What can hang from each mark:
q602: q99
q400: q295
q67: q295
q234: q99 q295
q7: q295
q295: q7 q197 q234 q400 q870
q99: q234 q602 q850
q870: q295
q850: q99

Known rows, with every way that one mark hangs from another:
[q295 q234]: [ 0.12 -0.73  0.57 -0.33  1.05  0.98  0.46 -1.61 -2.19 -0.66 -0.56 -0.72
  1.30 -0.13  0.39  3.34 -0.54 -0.56  0.25 -0.33  0.30 -1.13  1.16 -1.43]
[q99 q602]: [-0.19  1.10  0.95 -0.25 -0.89  0.07 -4.33 -3.85 -3.46 -0.22 -2.52  0.33
 -0.37  0.72 -0.47  1.51  1.02  0.18  1.94 -1.00  2.09 -1.36 -1.50 -3.12]
[q602 q99]: [ 0.13  1.73  1.92  1.65  0.08  1.18 -0.30 -2.62 -2.69 -0.27 -1.92  3.08
 -0.42 -1.95  1.08  3.05  0.60 -0.43  0.87 -2.30  3.30 -1.31 -0.50 -1.06]
[q870 [q295 q197 q234]]: [-2.13 -1.46  0.80 -0.65  1.97  0.77  3.20  0.96 -1.52 -2.17 -0.89 -2.12
 -0.64 -0.19 -0.61  0.56 -3.33 -0.09 -1.94 -1.50 -2.55  0.61  1.29 -0.66]
[q234 q295]: [ 0.00  0.81  2.72  2.38 -1.28  0.17 -3.60 -2.56 -3.28  1.25 -1.58  0.40
  1.21  0.93  0.15  3.12  2.54 -0.58  1.64  0.27  2.94 -1.24  2.07 -2.97]
[q870 [q295 q7 q197 q234 q400]]: [-2.44 -2.09 -0.78 -2.64  3.29 -0.13  4.29  2.57  2.52 -1.71  1.30 -3.28
 -0.43 -3.09 -2.25 -2.19 -4.50  0.92 -1.72 -1.79 -4.13  1.47 -0.28  2.03]
[q870 [q295 q400]]: [-0.99 -1.92  3.88 -0.65  0.63  0.24 -1.43 -2.19 -1.65 -1.99 -2.58 -0.21
  3.11 -3.08 -1.27  1.50  0.10  0.31 -0.22 -1.44  1.62 -0.99 -1.88 -1.95]
[q602 [q99 [q234 [q295 q870]]]]: [ 0.56  2.65  0.68  3.62 -2.65 -0.68 -0.99  0.62 -0.30  1.28  0.24  3.32
 -0.97  0.46  0.07 -0.74  1.33 -0.15 -1.63 -2.18  3.96 -0.77  0.41  0.95]
[q295 q7 q870]: [-0.07 -0.99 -0.20  0.44 -0.09 -0.05  1.18 -1.44  0.34  0.09  0.41 -0.04
  1.65 -1.68  2.68 -0.40 -2.36  0.20 -1.98 -2.06 -3.16  1.46  1.13 -0.46]
[q67 [q295 q7 q197 q400 q870]]: [-0.64 -1.26 -0.40  0.46 -1.13 -0.25  2.80  2.24  5.51  0.09  1.74  0.10
  2.87 -2.75  0.14 -4.92 -2.96 -0.75 -1.32 -3.60 -3.22  3.31  2.44  2.70]
[q67 [q295 q7 q197 q400]]: [-0.61 -1.08  0.91  0.12  0.50  0.41  2.79  1.80  3.18  0.36  0.79 -0.88
  2.55 -2.47 -1.31 -2.80 -1.72 -0.73  1.20 -2.58 -0.44  2.37  1.87  1.15]
[q850 q99]: [-0.64  0.96  4.86  0.76 -0.96  1.93 -2.85 -3.58 -4.54 -0.73 -2.66 -0.70
  2.72 -0.52  3.23  3.77 -0.38 -1.68  0.03  0.90  2.89 -1.16  1.11 -5.39]
[q234 [q99 q850] [q295 q197 q870]]: [ 0.61  1.04 -1.48  1.93 -0.53 -0.49  1.26  1.44  1.46  1.29  1.75  0.63
 -2.26  2.73  2.96 -0.03  1.83  0.58 -1.99  2.39 -2.65 -0.29  1.13  1.34]
[q295 q7 q234 q870]: [-0.33 -1.30 -2.07 -0.72  0.57  0.04  2.62  0.07  1.46 -0.46  1.78 -1.20
  0.71 -0.95  1.91 -0.63 -3.68  0.19 -2.19 -1.52 -4.72  1.63  1.78  1.18]
[q870 [q295 [q234 [q99 q602]] q400]]: [-1.94 -0.04 -2.64 -2.82 -0.53 -0.87 -4.57 -1.26 -1.04 -1.53 -1.99 -0.21
 -3.38 -0.46 -2.29  0.02 -0.77  1.37  2.43  0.16  1.17 -1.17 -4.28 -1.37]
[q67 [q295 q234]]: [ 0.10 -1.05  1.47  0.43 -1.29  1.15  0.70 -0.61 -1.51 -0.35 -2.14 -0.16
  2.47  0.92  0.30  0.80 -0.86 -1.70  2.14 -1.07  1.19  1.31  2.38 -1.42]
[q400 [q295 q7 q197]]: [-0.53 -0.28  2.16  1.74  1.80 -0.36  1.49 -0.72  0.14  0.14  0.57  0.10
 -0.16 -0.63  1.39 -0.62 -1.99 -0.89 -0.74  0.15 -3.98  1.25  2.13 -0.08]
[q67 q295]: [ 0.20 -0.65  3.85  1.77 -1.95  1.34 -0.87 -2.16 -2.72 -0.07 -3.37  0.87
  3.66  0.43  1.01  1.12  0.65 -1.74  2.39 -1.46  2.77  1.04  1.87 -3.06]
[q870 q295]: [-1.36 -1.39  4.07  0.37  0.12  0.88 -0.58 -2.84 -4.37 -1.81 -3.91 -0.32
  1.83 -1.16  0.92  2.32 -0.78  0.02 -0.32 -0.99  0.69  0.16 -0.68 -3.78]
[q7 [q295 [q234 q99] q400 q870]]: [ 0.09 -0.76 -3.57 -1.40 -1.64  0.01 -1.45  0.52  1.67 -1.01  0.42  2.32
 -0.41 -1.36 -0.82 -0.69 -0.65 -1.38  0.49  0.11 -0.02  2.33  1.03  2.01]
[q870 [q295 q234]]: [-1.52 -1.72  2.02 -0.94  0.74  0.85  0.94 -1.31 -3.36 -1.82 -2.83 -1.55
  0.56 -0.39 -0.15  1.81 -2.15 -0.02 -0.72 -0.57 -0.86  0.10 -0.01 -2.21]
[q850 [q99 q234]]: [ 0.07  0.95  4.71  0.75 -0.50  1.59 -0.77 -1.50 -4.58 -0.30 -1.71 -1.63
  3.08  0.46  2.48  2.67 -0.27 -1.38 -0.79  1.10  5.07 -1.52 -0.49 -5.35]
[q295 q7 q197 q234 q400 q870]: [-0.48 -1.65 -3.62 -1.83  1.98 -0.46  4.06  2.79  5.92 -0.45  4.47 -1.67
  0.53 -2.94 -0.59 -2.95 -4.03  0.45 -3.32 -2.50 -5.52  1.09  1.64  4.45]
[q295 q7 q400 q870]: [ 0.14 -1.21 -0.21 -0.58  0.33 -0.40  0.45 -0.90  3.01 -0.11  1.52  0.22
  3.14 -3.80  0.75 -1.14 -1.40  0.47 -1.75 -2.27 -2.35  0.36 -0.19  1.19]
[q400 q295]: [ 0.70 -0.14  4.78  2.65 -0.26 -0.17 -2.71 -3.95 -3.07 -0.30 -2.24  2.05
  2.27  0.30  1.73  2.48  1.31 -1.37  0.51  0.85 -0.05 -1.30  0.95 -2.35]
[q234 q99 q295]: [-0.14  1.83  0.12  2.86 -1.74  0.03 -4.39 -2.30 -3.86  1.58 -1.42  1.21
 -0.98  1.45  1.36  4.30  3.04 -0.36  3.28  1.77  4.01 -1.03  1.17 -3.81]
[q99 [q234 q295] q602]: [-0.02  2.33  0.99  1.52 -1.97 -1.07 -5.20 -1.31 -3.40  1.50 -1.39 -0.07
 -1.42  3.15 -2.45 -0.17  2.86  0.46  2.05  0.21  5.44 -1.93 -1.53 -2.99]

Rows:
[ 1.43  1.84  2.09  0.04 -0.40 -0.67 -1.73 -0.13 -2.54  1.23 -1.31 -0.86
 -1.22  4.48 -1.64 -0.76  4.04  1.64  0.57  2.56  3.48 -2.76 -3.58 -1.18] | [q99 [q234 q295] q602 q850]
[ 2.31 -0.08  3.47  0.06  1.47 -0.27  1.08  1.34  0.26  1.22  0.79 -0.84
  3.01  1.12 -1.89  0.24  5.15  1.30 -0.62  2.39  3.96 -3.22 -2.74  0.59] | [q99 [q234 [q295 q400]] q850]
[ 0.28 -1.23  1.41 -0.18 -1.69  0.21 -1.94 -1.36  0.95 -1.14 -1.04  2.57
  3.35 -2.85 -1.36 -1.26  0.39 -1.43 -0.95 -1.77  0.32  2.05  1.43  1.07] | [q7 [q295 q400 q870]]
[-0.37 -1.22 -1.84 -1.43  0.24  0.13  1.86  2.18  3.95 -1.62  1.68  0.69
  0.59 -2.04 -2.69 -2.98 -1.94 -1.55 -2.44 -2.08 -2.90  2.68  3.18  4.16] | [q7 [q295 q197 q234 q400 q870]]
[ 0.13 -1.39  0.16  0.84 -2.72  0.48  0.82 -0.14  0.82 -0.50 -1.27  0.88
  2.99  0.70  1.49 -1.42 -2.02 -1.65 -0.45 -2.18 -1.63  2.13  3.24  0.22] | [q67 [q295 q234 q870]]
[-0.27  0.72  0.04  1.96 -1.13 -1.11 -1.91  0.53  3.41  0.59  2.34  0.89
  1.58 -1.49 -1.38 -1.19  1.07 -0.23 -1.87 -1.74 -0.91 -0.82  2.80  2.02] | [q234 [q295 q197 q400 q870]]
[-0.66 -0.85  0.15  0.63  2.57 -0.40  2.69  0.87  1.33 -0.16  1.87 -1.29
 -1.28  0.03  0.61 -1.26 -3.26 -0.80 -1.16  0.54 -5.35  1.20  2.70  1.65] | [q400 [q295 q7 q197 q234]]
[-0.26  0.89 -2.70  1.17 -1.99 -1.35 -3.34 -0.01  2.60  1.94  2.30  1.07
 -0.72 -1.50  0.88 -0.83  0.76  0.68  0.86  0.17 -0.35  0.58  0.50  0.61] | [q234 q99 [q295 q7 q400 q870]]
[ 1.24 -0.62 -0.85 -1.96  1.01  1.47  2.13  0.78 -2.57 -0.47 -1.52  0.19
 -2.01  2.15  0.77  2.13  0.95 -0.91  1.18  3.93 -0.07  1.70 -0.33  0.40] | [q7 [q295 [q234 [q99 q850]]]]
[ 0.20 -0.60 -3.84 -2.05  4.17  0.90  7.24  3.31  1.28  0.09  3.05 -2.90
 -3.75  1.32  2.40  0.34 -2.11  1.04 -0.94  2.78 -4.51  0.47 -0.44  2.06] | [q295 q7 q197 [q234 [q99 q850]]]
[ 0.53  0.19  0.04  0.95 -0.85 -1.66 -0.31  1.78  3.18  1.63  2.77 -0.38
  1.96 -1.23 -1.48 -3.01  0.43  1.06 -1.52 -1.05  0.97  0.07 -0.09  1.37] | [q99 [q234 [q295 q7 q400 q870]]]
[ 2.00  2.37  3.22  1.79  0.63  0.38  2.01  1.43 -1.77  1.53 -0.55  1.65
 -1.39  2.16 -0.21  0.70  3.84  0.99 -0.70  1.01  4.60 -2.55 -2.30  0.85] | [q602 [q99 [q234 q295] q850]]
[ 0.28 -0.84 -2.65  0.08 -2.94 -0.20 -0.94  0.72  2.96 -0.21  0.34  1.65
  1.89 -0.63  0.77 -1.33 -0.56 -1.17  1.39 -0.99  0.11  1.22  1.08  1.27] | [q67 [q295 [q234 q99] q400 q870]]
[-0.76 -1.46 -1.17 -1.27  0.93  0.55  4.23  3.23  4.19  0.15  2.01 -2.05
  1.64 -2.00 -2.13 -3.09 -2.91 -0.75  1.01 -2.31 -2.25  2.55  2.46  2.75] | [q67 [q295 q7 q197 q234 q400]]
[ 1.59  1.43  0.72  0.31 -1.76 -1.64 -1.61  0.70 -0.17  1.19 -0.19  0.08
 -0.85  4.27 -0.46 -2.93  3.10  1.66 -2.01  1.43  0.77 -1.53 -2.80  0.53] | [q99 [q234 [q295 q870]] q602 q850]
[ 1.08  1.18 -0.94 -1.25  0.34  0.38 -2.09 -2.19 -2.82  0.31 -1.98  0.39
 -2.80  2.72  1.72  2.03  2.60  1.21  1.98  3.02  0.80 -2.05 -4.34 -2.14] | [q234 [q99 q602 q850]]
[ 0.56  2.46 -0.39  0.21 -1.35 -0.60 -4.96 -1.62 -2.90  1.70 -1.83  0.77
 -4.02  4.21  0.52  1.62  4.34  1.36  2.87  3.98  2.04 -1.99 -2.68 -2.01] | [q234 [q99 q602 q850] q295]
[-0.39 -1.22  0.25 -0.43  0.13  0.64  2.38  1.91  2.83 -0.64  0.67 -0.63
  2.80 -1.01 -2.39 -1.41 -1.13 -1.31  1.05 -2.02 -0.06  0.74  2.54  1.75] | [q67 [q295 q197 q234 q400]]
[-0.09 -1.13 -0.75 -0.36 -1.48  0.54  0.04 -0.50 -0.47 -1.42 -1.05  1.28
  0.87 -0.23 -0.07 -0.59 -1.88 -1.91 -1.42 -1.04 -1.90  3.23  3.25  1.05] | [q7 [q295 q234 q870]]
[ 1.83 -0.18  2.17 -0.79  2.39 -0.59  2.91  2.45  1.46  1.53  2.18 -2.29
  1.69  0.31 -1.71 -1.51  3.11  1.96 -0.58  2.31  1.79 -1.60 -2.93  1.58] | [q99 [q234 [q295 q7 q400]] q850]
[-0.68  0.77 -5.30 -3.14  0.63 -0.88 -2.97 -0.46  1.40  0.41  1.34 -0.89
 -3.85 -1.08 -1.64 -0.18 -1.05  1.31  3.31  0.32  0.04 -0.54 -3.44  0.25] | [q295 q7 [q234 [q99 q602]] q400]
[-0.42 -0.02 -1.83 -0.60 -0.57  1.23 -0.97 -0.58 -3.33 -0.56 -1.79  1.09
 -2.08  0.63  0.04  2.50 -0.35 -1.92  2.68  1.70  2.13  2.43  1.52 -1.43] | [q7 [q295 [q234 q99]]]
[ 0.08  1.52  0.18  1.75 -1.32 -0.41 -5.38 -1.86 -1.12  1.35 -0.03  1.48
  0.13 -0.57 -0.55  3.32  4.03  0.01  3.42  1.48  4.75 -1.98 -0.30 -1.99] | [q234 q99 [q295 q400]]
[-0.28  3.31  0.87  3.47 -0.09  0.11  1.34  2.32 -0.77  1.37  0.88  1.84
 -3.03  0.70 -1.48 -0.20  1.37 -0.16 -0.36 -1.77  4.91 -1.19  0.65  0.68] | [q602 [q99 [q234 [q295 q197]]]]
[ 0.78  2.28 -1.95  0.50 -3.00 -1.44 -4.82 -1.05 -0.45  1.39 -0.68  1.64
 -3.71  4.14  1.84 -0.61  3.29  1.51  0.50  2.71 -0.64 -1.04 -2.00 -0.34] | [q234 [q99 q602 q850] [q295 q870]]
[ 1.57  0.26  2.29  0.22  2.68 -0.28  3.47  3.51  1.91  1.00  2.44 -1.58
  1.52  1.27 -2.58 -0.93  3.91  1.13 -1.85  1.61  2.36 -2.87 -1.62  2.07] | [q99 [q234 [q295 q197 q400]] q850]
[-0.48 -0.82 -1.89 -0.03  0.81  0.28  3.07  0.94  1.92 -1.16  1.97 -0.80
  0.31 -0.17  1.14 -0.14 -2.76 -0.60 -3.26 -1.83 -4.03  0.26  3.32  1.72] | [q295 q197 q234 q870]
[-0.44  1.34 -3.83 -1.29 -0.72  0.01 -3.88 -2.10 -2.65 -0.04 -1.29  0.11
 -4.00  2.06 -0.17  2.40 -0.03  0.20  3.24  1.03  1.47 -1.22 -1.69 -2.13] | [q295 [q234 [q99 q602]]]
[-1.71 -2.30  0.59 -2.82  2.26 -0.10  1.84  0.62  0.62 -1.66 -0.26 -2.61
  0.84 -3.21 -1.58 -0.87 -3.28  1.03 -0.56 -1.26 -2.05  0.88 -1.39  0.47] | [q870 [q295 q7 q234 q400]]
[ 0.02  2.72 -1.95  0.27 -0.41 -0.71 -2.53  0.35 -1.18  1.40 -0.10  0.09
 -5.23  4.36  0.06  0.15  3.16  1.20  1.70  3.38  0.09 -1.42 -1.53 -0.61] | [q234 [q99 q602 q850] [q295 q197]]
[-0.22 -0.04 -2.51  1.92 -0.35 -0.99  0.31  0.49  2.14 -0.45  1.84  1.98
 -2.30  1.37  2.73 -0.55 -2.22 -1.29 -1.85  1.11 -4.93  0.40  2.64  1.71] | [q400 [q295 q197 [q234 q99] q870]]
[-0.55 -0.10 -4.72  0.25  0.14  0.09  2.42  1.12  1.68 -0.49  2.33  0.10
 -2.24  0.42  2.32  0.87 -2.39 -0.67 -1.80 -0.34 -3.16  0.54  2.36  1.18] | [q295 q197 [q234 q99] q870]
[ 0.66  0.52 -2.51 -3.05 -0.20  0.55 -1.47 -0.09 -2.64 -0.64 -2.21  0.41
 -4.59  3.59 -1.01 -0.10  0.96 -0.05  2.32  3.67  0.06  1.48 -2.28  0.15] | [q7 [q295 [q234 [q99 q602 q850]]]]
[-1.27 -2.09  1.83 -1.85  1.27  0.29  0.06 -0.52 -0.69 -2.07 -1.65 -1.28
  2.16 -2.47 -2.09  1.11 -1.34  0.42 -0.74 -1.20 -0.05 -0.93 -1.32 -0.27] | [q870 [q295 q234 q400]]
[-1.46 -1.97  2.36 -1.33  1.44  0.02  0.67 -0.94 -0.35 -1.44 -1.51 -1.39
  2.00 -3.88 -0.83 -0.29 -1.83  1.01 -0.25 -1.61 -0.88  0.84 -2.11 -1.12] | [q870 [q295 q7 q400]]
[-0.80 -0.33 -5.02 -1.81  3.00  0.13  3.11  2.60  3.21  0.05  3.59 -1.88
 -2.45 -2.16 -0.43  0.11 -2.40  0.42  0.83  0.33 -1.86  0.10 -0.05  2.00] | [q295 q7 q197 [q234 q99] q400]
[ 1.27  1.20  1.04  1.28 -0.34  0.41 -1.19 -0.78 -2.90  1.46 -0.73  0.51
 -1.15  2.87  2.29  3.83  4.40  0.65  1.69  4.04  1.94 -1.75 -0.66 -1.96] | [q234 [q99 q850] q295]
[ 2.14  2.04  2.92  0.73  1.15 -0.21  1.20  2.04  0.87  1.00  0.85  1.97
  0.27 -0.16 -2.22 -0.10  4.79  1.52 -0.51  0.71  5.25 -3.43 -3.78  2.60] | [q602 [q99 [q234 [q295 q400]] q850]]
[ 1.98  0.31  1.80 -1.53  1.28  0.15  1.19 -0.39 -2.64 -0.14 -1.55 -1.05
  0.08  2.79 -0.40 -0.21  2.30  1.48 -0.43  1.48  2.21 -2.73 -4.91 -1.37] | [q99 q234 q602 q850]
[ 0.04 -1.73 -2.36 -1.82  0.93 -0.45  1.90  0.58  4.05 -0.75  2.73 -1.06
  2.04 -3.14 -0.17 -1.75 -2.69  0.50 -2.01 -2.07 -3.92  0.65  0.46  2.85] | [q295 q7 q234 q400 q870]
[ 0.38  0.52 -4.12 -3.55  1.80  0.00  1.24  0.50 -0.45  0.24  0.49 -1.83
 -4.88  2.55  1.27 -0.03 -0.63  2.00  1.67  3.17 -2.75 -0.30 -3.97  0.19] | [q295 q7 [q234 [q99 q602 q850]]]
[ 0.21 -1.53  0.71  0.24 -2.21 -0.23  0.55  0.26  3.76  0.36  0.16  0.90
  4.40 -2.85  0.46 -3.70 -1.69 -0.48 -0.04 -3.00 -1.39  2.88  1.32  1.16] | [q67 [q295 q7 q400 q870]]
[-0.18 -0.43 -3.13 -0.19 -2.07  0.54 -0.80 -0.01 -0.92 -0.73 -0.77  1.95
 -2.01  0.55  1.27  0.38 -1.46 -1.80  0.24  0.45 -0.74  3.28  2.49  0.18] | [q7 [q295 [q234 q99] q870]]
[-0.26  0.73  0.03  0.91  1.86 -0.81  2.11  3.17  2.72  1.55  3.38 -2.16
  0.19 -1.05 -2.96 -2.18  0.71  0.83 -0.28 -0.67  2.07 -0.50  0.26  1.12] | [q99 [q234 [q295 q7 q197 q400]]]
[ 0.27 -0.67  2.03  2.04 -0.80 -1.00 -0.91 -2.19  0.84 -0.01 -0.20  1.62
  1.46 -0.80  2.97 -1.45 -2.13 -0.58 -2.05 -0.38 -4.98  1.66  1.47  0.34] | [q400 [q295 q7 q870]]
